Each row was made from one walk, in order. Every step used is in the known rows, and no mark comes twice. Write each row's walk.
Known rows
tapagep -> gero: [0.82 -0.93 0.18 1.85 -1.73 1.07 -1.70 -1.35 -0.23 1.02 1.93 -0.03 1.24 1.12 1.22 0.88 1.32 2.85 0.78 1.12]
bida -> momi: [-0.99 -0.93 0.46 0.55 -0.12 4.38 0.74 1.22 -1.12 -0.60 -0.84 0.01 1.85 -1.07 -0.87 -1.56 -0.63 0.58 -2.74 -1.13]
tapagep -> momi: [0.07 1.03 -3.16 1.39 0.10 -2.14 0.58 -0.42 0.47 0.52 1.05 -0.42 -0.48 0.77 1.60 -0.23 0.89 1.05 1.05 1.54]
lisove -> momi -> tapagep -> gero -> bida -> zevu: [1.54 -3.26 -0.28 2.51 -0.75 -0.86 0.74 -0.51 -3.53 -0.57 1.24 0.60 2.00 1.37 -0.21 -1.98 1.41 2.52 -4.49 0.21]
mifis -> zevu -> tapagep: [-0.81 2.05 1.65 -1.77 1.74 0.14 -0.31 3.03 0.49 1.45 -0.78 2.27 -2.65 0.23 -1.94 -1.36 -0.95 -4.37 -0.73 -2.48]
gero -> zevu: [0.57 -1.08 1.15 0.20 2.06 -1.30 2.66 0.97 0.21 0.50 -0.29 -0.64 -1.80 -0.55 0.17 -1.94 -0.22 -3.36 -2.14 -1.12]
pazoz -> bida -> momi -> zevu -> tapagep -> gero: [-2.61 -0.92 1.87 -1.71 -1.69 3.46 -1.03 5.15 0.25 1.13 0.53 -0.82 -0.90 0.78 -0.44 -0.51 2.90 3.08 -0.78 -2.86]
mifis -> zevu: [-1.11 1.08 1.32 -0.61 1.04 -0.73 1.28 2.44 0.60 -0.10 -1.92 0.93 -1.78 -0.59 -1.73 -1.59 -0.65 -3.10 -1.04 -0.78]
momi -> zevu -> tapagep -> gero: [-0.90 0.92 1.28 -2.18 1.32 0.31 -2.61 0.60 -0.18 3.56 0.66 0.24 -1.98 1.56 -2.20 0.31 2.48 -0.10 2.00 0.33]
tapagep -> gero -> lisove -> momi: [1.69 -3.31 0.36 2.67 -1.11 1.48 -0.59 -1.27 -0.76 1.41 2.27 -0.74 2.63 0.33 0.92 -0.30 2.01 1.02 -1.43 -1.15]
pazoz -> bida -> zevu -> tapagep -> gero -> lisove: [-0.02 -2.02 1.94 -0.11 -1.90 1.69 0.98 2.58 0.32 0.82 2.33 0.92 -2.55 1.28 2.27 -2.55 1.56 1.43 -1.21 -3.32]
tapagep -> gero -> lisove: [1.78 -2.58 0.41 2.74 -0.71 0.67 -0.03 -2.08 -0.02 1.58 2.85 -1.35 0.93 0.80 2.19 -0.07 1.92 0.69 0.00 0.52]
zevu -> tapagep -> gero -> bida -> momi: [0.99 -1.50 0.81 0.61 0.35 3.77 -2.00 -0.62 -0.83 2.62 3.65 0.49 0.78 0.53 1.50 -0.32 0.58 -0.80 -1.10 -1.80]
zevu -> tapagep: [0.32 1.20 0.34 -1.42 0.92 1.07 -2.06 0.66 -0.23 1.95 1.47 1.62 -1.07 1.05 -0.27 0.30 -0.29 -1.61 0.27 -2.13]
momi -> zevu: [-1.71 0.55 0.81 -2.26 1.71 -1.24 0.08 0.98 0.09 1.28 -1.77 -1.10 -1.90 0.04 -2.76 -0.47 1.87 -0.60 1.30 1.33]
gero -> lisove: [1.15 -2.07 0.24 1.13 1.24 -0.44 2.16 -0.85 0.21 0.71 1.26 -1.69 -0.37 -0.34 1.24 -1.14 0.72 -2.69 -0.89 -0.79]
mifis -> zevu -> tapagep -> momi: [-0.78 2.70 -0.36 -0.86 1.83 -1.22 0.02 2.76 0.74 1.80 -0.08 2.02 -2.97 0.75 -0.91 -1.54 -0.36 -3.71 -0.11 -1.46]
pazoz -> bida -> gero -> lisove -> momi: [0.05 -1.59 -0.02 -0.64 -0.46 -2.15 -0.81 3.81 0.89 0.37 0.29 -1.35 1.21 0.32 0.19 0.70 3.43 -1.22 -1.97 -4.24]
tapagep -> gero -> bida: [1.48 -2.78 0.23 2.18 -0.54 0.64 -0.37 -2.37 -0.12 1.17 3.26 -1.44 1.15 0.04 2.71 0.21 1.58 0.64 -0.01 1.13]
pazoz -> bida -> momi -> zevu -> tapagep: [-3.05 -0.44 1.77 -2.64 -0.86 2.90 -0.18 5.90 0.36 0.61 -0.46 -0.83 -1.49 0.18 -1.04 -0.95 2.21 1.63 -1.26 -3.44]
momi -> tapagep -> gero: [1.31 -0.69 -0.94 2.91 -1.20 -3.30 -0.47 -0.87 -2.45 -0.15 2.38 -0.63 0.14 3.73 1.33 0.96 2.12 4.23 -1.21 3.41]

Which walk is each row?
[0.89 -0.09 1.47 -0.96 2.79 -0.46 1.04 1.46 0.05 2.06 0.91 0.69 -2.68 0.27 -0.07 -1.77 -0.51 -4.70 -1.87 -2.80] : gero -> zevu -> tapagep
[0.55 -1.08 -0.94 1.04 -0.45 -2.00 -0.24 1.43 -2.91 -1.00 -0.29 0.40 1.95 1.53 -1.72 -0.21 1.01 2.09 -3.66 -0.66] : lisove -> momi -> tapagep
[0.96 -0.22 -0.31 -1.54 3.64 -2.39 -2.28 0.68 -0.52 3.02 -0.51 -0.20 1.51 0.34 -3.21 0.25 2.96 -5.63 -1.68 -2.75] : bida -> gero -> lisove -> momi -> zevu -> tapagep
[0.93 0.54 0.54 0.07 -0.45 1.90 -3.44 -0.42 -0.37 2.82 3.01 1.70 -0.09 1.88 0.68 0.97 0.78 0.70 0.89 -1.20] : zevu -> tapagep -> gero
[0.81 -0.84 -0.47 -0.85 3.19 -2.93 -1.21 0.28 -0.40 2.07 -1.30 -1.06 2.05 -0.22 -3.09 0.12 3.12 -4.77 -1.83 -1.68] : bida -> gero -> lisove -> momi -> zevu
[-0.74 -0.40 0.98 -1.89 0.47 1.48 -3.00 1.68 -1.17 2.59 -0.41 1.10 1.11 0.47 -3.80 -0.20 2.13 0.48 -0.61 -2.37] : lisove -> momi -> zevu -> tapagep -> gero
[-0.67 -2.99 0.57 1.91 -2.54 0.85 1.58 3.95 -1.05 -1.02 2.03 -2.26 0.15 1.92 2.34 -0.78 2.89 4.11 -3.46 -1.47] : pazoz -> bida -> momi -> tapagep -> gero -> lisove
[2.00 -1.10 -1.48 1.06 2.40 -4.41 -0.81 -0.07 -1.65 0.90 -0.03 -0.78 2.58 1.25 -1.48 0.50 2.67 -3.51 -3.45 -1.12] : bida -> gero -> lisove -> momi -> tapagep
[1.69 -1.46 0.67 0.73 0.00 2.28 -2.49 -0.36 -0.83 3.07 3.30 1.04 1.03 1.33 0.42 0.02 1.30 -0.80 -0.85 -3.05] : zevu -> tapagep -> gero -> lisove -> momi
[1.54 -2.96 -0.47 1.93 0.91 -2.04 1.98 0.27 -2.13 -0.10 0.97 -1.31 1.19 0.95 -0.18 -1.28 1.48 -1.12 -3.92 -1.29] : gero -> lisove -> momi -> tapagep
[0.93 -2.88 0.85 0.56 1.55 0.58 3.50 -1.92 -0.71 -0.33 0.80 -0.13 -1.19 -1.58 1.53 -3.83 -0.69 -2.74 -2.17 0.20] : gero -> bida -> zevu
[0.38 1.99 -2.15 -0.34 1.01 -0.65 -1.55 0.31 0.17 2.39 2.32 1.31 -1.47 1.66 1.00 0.04 0.37 -0.69 1.18 -0.91] : zevu -> tapagep -> momi
[0.84 -2.99 0.82 1.56 -0.27 0.90 -0.55 -0.77 -0.66 2.06 1.38 -1.34 1.67 0.36 -0.52 -0.50 2.96 0.73 -0.78 -0.47] : tapagep -> gero -> lisove -> momi -> zevu
[-1.72 -0.15 1.46 -1.26 0.98 4.61 -1.34 1.72 -1.23 2.27 -0.34 0.20 0.25 0.21 -2.64 -1.28 1.36 0.50 -1.17 -0.79] : bida -> momi -> zevu -> tapagep -> gero
[-1.29 1.43 -2.47 -0.52 1.45 -3.08 0.66 0.37 0.54 1.57 -0.29 -1.29 -1.98 0.80 -0.62 -0.65 2.35 0.52 2.08 2.56] : tapagep -> momi -> zevu
[-1.11 0.09 0.85 -2.77 1.35 0.98 -2.12 2.41 -1.12 2.08 -1.43 1.13 0.45 -0.06 -4.37 -0.62 1.50 -0.98 -1.01 -2.92] : lisove -> momi -> zevu -> tapagep
[-0.47 -0.88 -0.46 1.62 0.02 1.08 1.47 1.39 -2.94 -1.36 -0.19 -0.51 1.17 1.24 -0.56 -1.36 0.22 2.08 -4.18 0.94] : bida -> momi -> tapagep
[1.56 -3.28 0.91 2.29 -0.45 1.48 1.15 -2.93 -0.72 0.71 2.59 -0.03 0.26 -0.14 2.41 -2.14 0.76 0.66 -0.98 1.22] : tapagep -> gero -> bida -> zevu
[-1.27 -1.90 0.41 1.38 -3.17 1.08 0.51 4.42 -1.17 -1.34 1.39 -1.35 0.36 2.03 1.66 -0.14 2.51 5.51 -2.96 -1.07] : pazoz -> bida -> momi -> tapagep -> gero
[-2.12 -1.43 1.07 -0.49 -2.43 3.19 0.77 4.91 0.39 -1.18 -0.09 -0.96 0.25 -0.36 0.86 -0.81 1.19 2.82 -2.21 -3.21] : pazoz -> bida -> momi
[1.16 -3.00 0.23 1.00 0.73 0.60 1.34 0.11 -0.65 0.48 0.48 -0.94 1.74 -0.95 -0.41 -1.46 0.83 -2.34 -2.78 -2.81] : gero -> lisove -> momi
[1.46 -2.86 -0.74 2.41 -0.85 -1.55 -0.48 -0.11 -3.00 -0.22 1.71 -0.50 2.73 1.59 0.01 -0.01 2.00 2.48 -3.69 0.08] : lisove -> momi -> tapagep -> gero -> bida
[0.39 0.34 1.26 -0.94 0.90 2.20 0.69 -0.34 -1.24 0.95 0.15 3.43 -2.26 0.47 -0.68 -3.57 -1.47 -1.26 -1.34 -1.44] : bida -> zevu -> tapagep
[-0.19 0.22 0.77 -1.90 0.83 -2.88 -1.01 4.72 1.30 1.30 0.55 -0.30 -1.62 1.08 0.41 0.56 2.52 -2.73 -1.49 -4.15] : pazoz -> bida -> gero -> zevu -> tapagep
